Known rows, with every step that occurs
dofev, nupen: -2.18  4.47  4.24  0.32  0.63  -1.57  0.26  -1.28  2.35  -1.12  -2.61  0.90  2.19  1.11  3.64  2.73  -3.33  0.83  0.56  0.14  -3.44  1.25  0.57  1.78
nupen, tanif, kizo: -3.09  3.20  4.83  -0.57  0.04  0.74  0.22  -2.73  4.38  -0.92  -1.84  0.42  2.32  2.84  3.83  0.46  -1.68  -0.24  -0.14  1.33  -4.20  -1.76  0.44  0.89
betepi, lofekef, dofev: -0.86  3.01  1.59  4.51  1.58  2.50  -0.95  -2.57  -3.43  1.76  -2.38  4.24  -0.56  -0.31  1.98  1.35  -0.33  4.61  3.97  1.77  -0.47  -1.77  0.72  0.76
dofev, nupen, tanif: -0.72  3.17  3.89  0.14  -0.96  0.14  -0.08  -0.20  2.25  -0.25  0.04  -0.73  4.04  1.64  2.76  -0.06  -5.01  -1.06  -2.25  1.54  -4.64  0.70  -0.97  -0.46
sume, nupen, dofev: 1.58  2.51  2.71  2.09  -0.88  2.87  -1.45  -2.23  0.52  -1.30  -0.83  1.48  -0.23  0.55  1.82  1.27  -1.38  -1.74  -2.09  1.64  -4.22  1.34  0.31  0.34
rato, dofev: 0.20  4.42  2.08  3.27  2.74  3.34  1.26  -2.24  -1.68  1.28  -2.77  3.25  -0.22  1.43  1.54  1.27  -5.52  -0.40  -0.43  -1.62  -2.32  -0.78  0.69  3.03
rato, tanif, nupen, dofev, lofekef: -1.20  3.07  -0.76  1.48  0.15  1.86  0.42  -1.83  1.51  1.28  2.13  1.74  4.43  2.94  1.57  -1.72  -7.76  -1.05  -1.44  -0.51  -5.55  -0.52  -2.13  1.64
bimak, tanif: 1.41  2.74  4.50  3.17  2.78  1.57  0.57  -1.02  0.17  1.70  -3.87  1.22  -2.78  1.64  3.90  0.00  -6.78  2.20  3.04  -2.31  -2.38  -0.11  0.43  3.10
tanif, nupen, dofev: -3.62  4.17  2.98  2.51  -1.68  1.73  -0.48  -1.85  2.15  -2.15  0.08  0.95  1.12  3.50  2.29  1.67  -4.18  -1.52  -2.66  2.04  -5.79  0.96  -1.29  0.49
betepi, lofekef, dofev, rato: -3.83  5.60  1.88  2.40  1.68  0.01  0.20  -1.31  -3.33  1.70  -3.58  3.40  1.84  -0.23  1.06  0.44  0.85  4.18  3.90  2.25  2.09  -1.97  0.33  1.65
tanif, kizo, dofev, lofekef: -0.35  2.88  -1.50  0.03  1.78  0.97  0.45  -2.61  2.01  0.37  -0.88  2.65  5.13  2.20  2.09  1.65  -5.11  1.08  2.21  -2.24  -3.93  -2.74  -1.33  2.25
sume, nupen, tanif, kizo: -1.09  3.45  5.37  -0.48  0.10  1.17  -0.42  -3.89  4.10  -1.01  -1.86  0.30  1.98  1.38  4.59  0.89  -1.14  -0.64  0.18  1.25  -4.20  -0.87  1.52  0.59
betepi, lofekef: -0.80  1.25  3.74  3.63  -0.26  1.73  0.97  -3.07  -2.28  0.69  -2.44  5.64  3.30  1.58  -0.13  3.74  -2.64  2.84  1.39  1.71  -1.40  -4.29  1.77  0.07
rato, tanif, kizo, dofev, lofekef: 0.28  3.50  -1.49  0.48  2.66  1.23  0.87  -2.62  1.86  0.98  -0.56  2.77  5.93  1.94  2.79  1.17  -6.25  1.43  1.81  -2.34  -3.90  -2.71  -0.94  2.15
lofekef, dofev, nupen, tanif, kizo: -3.64  5.07  5.06  -1.08  -0.03  -0.06  -0.25  -2.20  4.84  -1.15  -1.42  -0.28  2.07  2.38  5.03  0.81  -1.42  0.22  0.55  1.71  -4.04  -0.25  0.15  1.02
bimak, dofev, rato, tanif: -0.35  6.37  2.48  3.35  4.93  1.32  1.60  -0.78  -2.44  3.41  -2.68  2.25  2.69  0.10  3.12  -1.43  -5.49  2.73  1.24  -1.09  -0.33  -0.52  1.10  2.77
lofekef, dofev, rato: -3.93  5.85  1.30  1.73  2.61  -0.42  -0.27  -0.90  -2.19  1.45  -4.02  1.66  0.53  -0.55  2.20  -0.92  1.00  3.50  3.72  1.31  1.39  -0.25  -0.21  2.46
rato, dofev, nupen: -1.29  6.33  3.94  1.02  1.37  0.20  1.13  -1.30  1.12  -0.35  -2.30  1.70  1.61  1.48  3.17  2.95  -5.52  -0.46  -0.41  -0.83  -3.15  1.25  0.61  2.70
betepi, lofekef, dofev, nupen: -2.03  5.35  3.60  1.93  0.56  -0.41  -0.44  -1.55  -0.13  0.01  -2.02  2.38  1.39  0.27  3.47  3.05  -1.90  3.06  2.66  1.48  -1.82  0.56  0.61  1.13
lofekef, dofev: -1.01  3.32  0.75  3.56  2.94  1.90  -1.65  -1.94  -1.77  1.39  -2.97  1.74  -2.45  -0.75  3.62  -0.62  -0.16  3.68  3.68  0.37  -1.47  0.69  -0.09  1.94
lofekef, betepi: -0.84  0.69  4.79  -0.40  0.22  1.14  1.14  -2.69  0.00  -1.15  -4.40  0.64  2.52  1.07  3.63  -0.15  -2.69  0.36  0.67  0.69  -1.19  -0.05  1.91  1.48
kizo, dofev, lofekef, betepi: 0.57  0.83  1.20  -1.20  0.40  1.50  1.31  -2.47  0.02  -0.53  -2.55  1.11  5.69  1.43  2.86  -0.01  -5.31  0.17  1.21  -0.83  -1.82  -1.07  0.23  1.62

Rows
-3.99  6.19  4.74  0.18  3.20  -0.38  1.69  -3.22  3.20  0.20  -3.66  1.99  3.29  1.76  5.06  0.69  -1.78  2.15  1.45  0.58  -1.57  -1.98  2.13  2.52 | dofev, rato, tanif, kizo
0.28  2.05  1.96  -1.54  1.17  1.51  1.85  -3.00  1.20  -0.39  -2.40  1.18  6.49  1.67  4.23  -0.13  -5.77  0.42  1.06  -0.81  -1.93  -1.39  0.89  1.77 | rato, tanif, kizo, dofev, lofekef, betepi
-2.97  5.05  5.60  -0.99  0.01  0.33  0.09  -1.74  4.51  -0.77  -1.29  -0.24  1.99  3.05  4.30  1.04  -2.90  -0.59  0.27  0.55  -4.39  -0.47  0.15  1.61 | bimak, dofev, nupen, tanif, kizo
-0.66  3.78  3.44  1.25  -1.01  0.97  -0.59  -0.39  0.46  0.56  0.47  0.32  3.48  1.03  2.65  0.15  -4.02  0.52  -0.80  2.51  -3.49  0.23  -0.93  -0.91 | betepi, lofekef, dofev, nupen, tanif
-0.24  0.23  1.94  -1.58  -1.13  1.90  1.11  -1.77  0.51  -0.35  -1.28  0.63  4.28  2.24  1.95  -2.17  -4.68  -1.52  -0.71  0.48  -2.34  -0.34  -0.25  1.66 | nupen, dofev, lofekef, betepi
-0.60  5.54  1.95  1.74  3.17  1.25  0.75  -3.11  2.35  -1.68  -3.36  2.67  4.27  1.63  4.97  5.12  -3.70  2.51  1.35  -0.76  -3.45  -2.07  0.89  1.05 | rato, tanif, kizo, dofev
-3.55  4.89  5.47  -0.58  -0.69  0.23  0.07  -2.49  4.00  -0.97  -1.14  0.91  3.01  2.59  4.20  1.78  -1.48  0.69  0.71  2.35  -3.56  -1.48  0.53  0.43 | betepi, lofekef, dofev, nupen, tanif, kizo
-5.73  6.43  2.85  1.01  -0.61  -0.55  0.55  -0.82  0.57  -1.03  -1.86  1.13  3.03  2.42  1.28  0.64  -1.83  -0.12  -0.69  2.43  -1.66  -0.04  -1.05  1.44 | tanif, nupen, dofev, rato
-0.52  6.40  1.54  2.83  4.49  0.53  1.81  -1.44  -1.19  1.45  -3.06  2.60  5.56  -0.05  3.72  0.99  -5.04  3.15  0.49  -0.11  -0.66  -1.29  1.05  1.26 | kizo, dofev, rato, tanif
1.42  2.85  -1.08  -0.19  1.15  1.63  -0.09  -2.91  1.99  0.46  0.09  1.90  5.72  1.38  2.45  1.23  -5.40  0.08  1.44  -1.74  -4.42  -2.08  -1.12  1.29 | sume, nupen, tanif, kizo, dofev, lofekef
-0.71  1.80  2.49  -0.85  -0.60  1.95  1.56  -2.44  0.97  -0.20  -0.52  0.42  5.51  2.38  3.38  -2.11  -6.82  -1.32  -1.20  0.50  -3.11  0.15  0.08  1.42 | rato, tanif, nupen, dofev, lofekef, betepi
-0.01  4.01  2.83  0.38  -0.76  0.41  -0.15  -0.08  2.10  -1.09  -0.03  -0.46  5.26  1.64  2.98  1.92  -5.54  -0.67  -2.10  1.21  -4.83  0.41  -1.42  -0.96 | kizo, dofev, nupen, tanif
-3.66  4.53  5.67  -1.50  -0.46  -0.43  0.33  -2.28  5.47  -1.54  -1.55  -0.17  3.13  2.95  4.52  1.35  -2.16  -0.53  -0.32  1.49  -4.52  -0.77  0.38  0.91 | dofev, nupen, tanif, kizo
-4.44  7.32  4.08  3.27  2.44  -0.32  1.42  -3.54  1.09  0.30  -1.79  1.28  4.50  1.45  5.35  1.06  -6.74  1.95  0.31  0.56  -3.47  0.39  1.15  1.36 | dofev, rato, tanif, nupen
-1.38  1.19  2.47  -1.30  -1.45  1.65  1.11  -2.41  1.10  -0.82  -0.84  0.29  4.72  2.64  2.71  -1.64  -5.64  -1.65  -0.78  0.57  -3.12  0.10  -0.30  1.52 | tanif, nupen, dofev, lofekef, betepi
0.18  3.93  3.77  0.89  -0.31  1.24  -0.39  0.56  0.85  0.89  0.36  -0.82  2.42  1.81  2.40  -0.50  -6.05  -1.11  -1.36  0.20  -4.45  1.16  -1.36  0.51 | bimak, dofev, nupen, tanif
-3.99  6.75  4.15  0.63  3.62  0.00  1.13  -3.12  2.52  0.63  -3.59  1.86  2.26  1.16  5.55  0.19  -1.04  2.89  2.38  0.75  -1.16  -1.49  1.86  2.59 | lofekef, dofev, rato, tanif, kizo
-0.14  4.50  3.66  0.64  -0.45  1.38  0.53  -0.22  1.33  0.31  0.26  -0.16  3.65  1.90  2.41  0.10  -6.55  -1.95  -2.93  0.88  -4.39  0.70  -0.96  0.19 | rato, dofev, nupen, tanif
-2.53  6.52  3.82  -0.49  0.80  -1.54  0.34  -1.88  4.10  -3.05  -2.99  1.14  4.03  1.91  4.89  6.13  -3.11  1.25  1.25  -0.18  -3.93  0.30  0.38  1.42 | tanif, kizo, dofev, nupen
-3.44  7.15  2.79  0.33  2.30  -0.91  1.17  -1.23  0.89  -0.76  -4.79  1.85  3.33  1.65  3.04  3.20  -1.82  2.62  3.25  -0.16  0.14  -2.00  0.03  2.43 | bimak, tanif, kizo, dofev, rato
0.43  4.62  2.40  0.78  1.02  1.65  -0.43  -3.16  2.65  -2.41  -2.43  1.41  4.13  1.27  4.32  5.01  -2.64  0.74  0.73  0.10  -4.15  -1.48  0.36  -0.12 | sume, nupen, tanif, kizo, dofev
-2.71  5.02  3.00  3.17  -0.43  2.10  0.11  -1.91  1.95  -1.26  0.51  1.16  2.26  3.10  3.26  1.00  -5.83  -1.02  -3.29  1.86  -5.76  1.03  -0.77  0.33 | rato, tanif, nupen, dofev
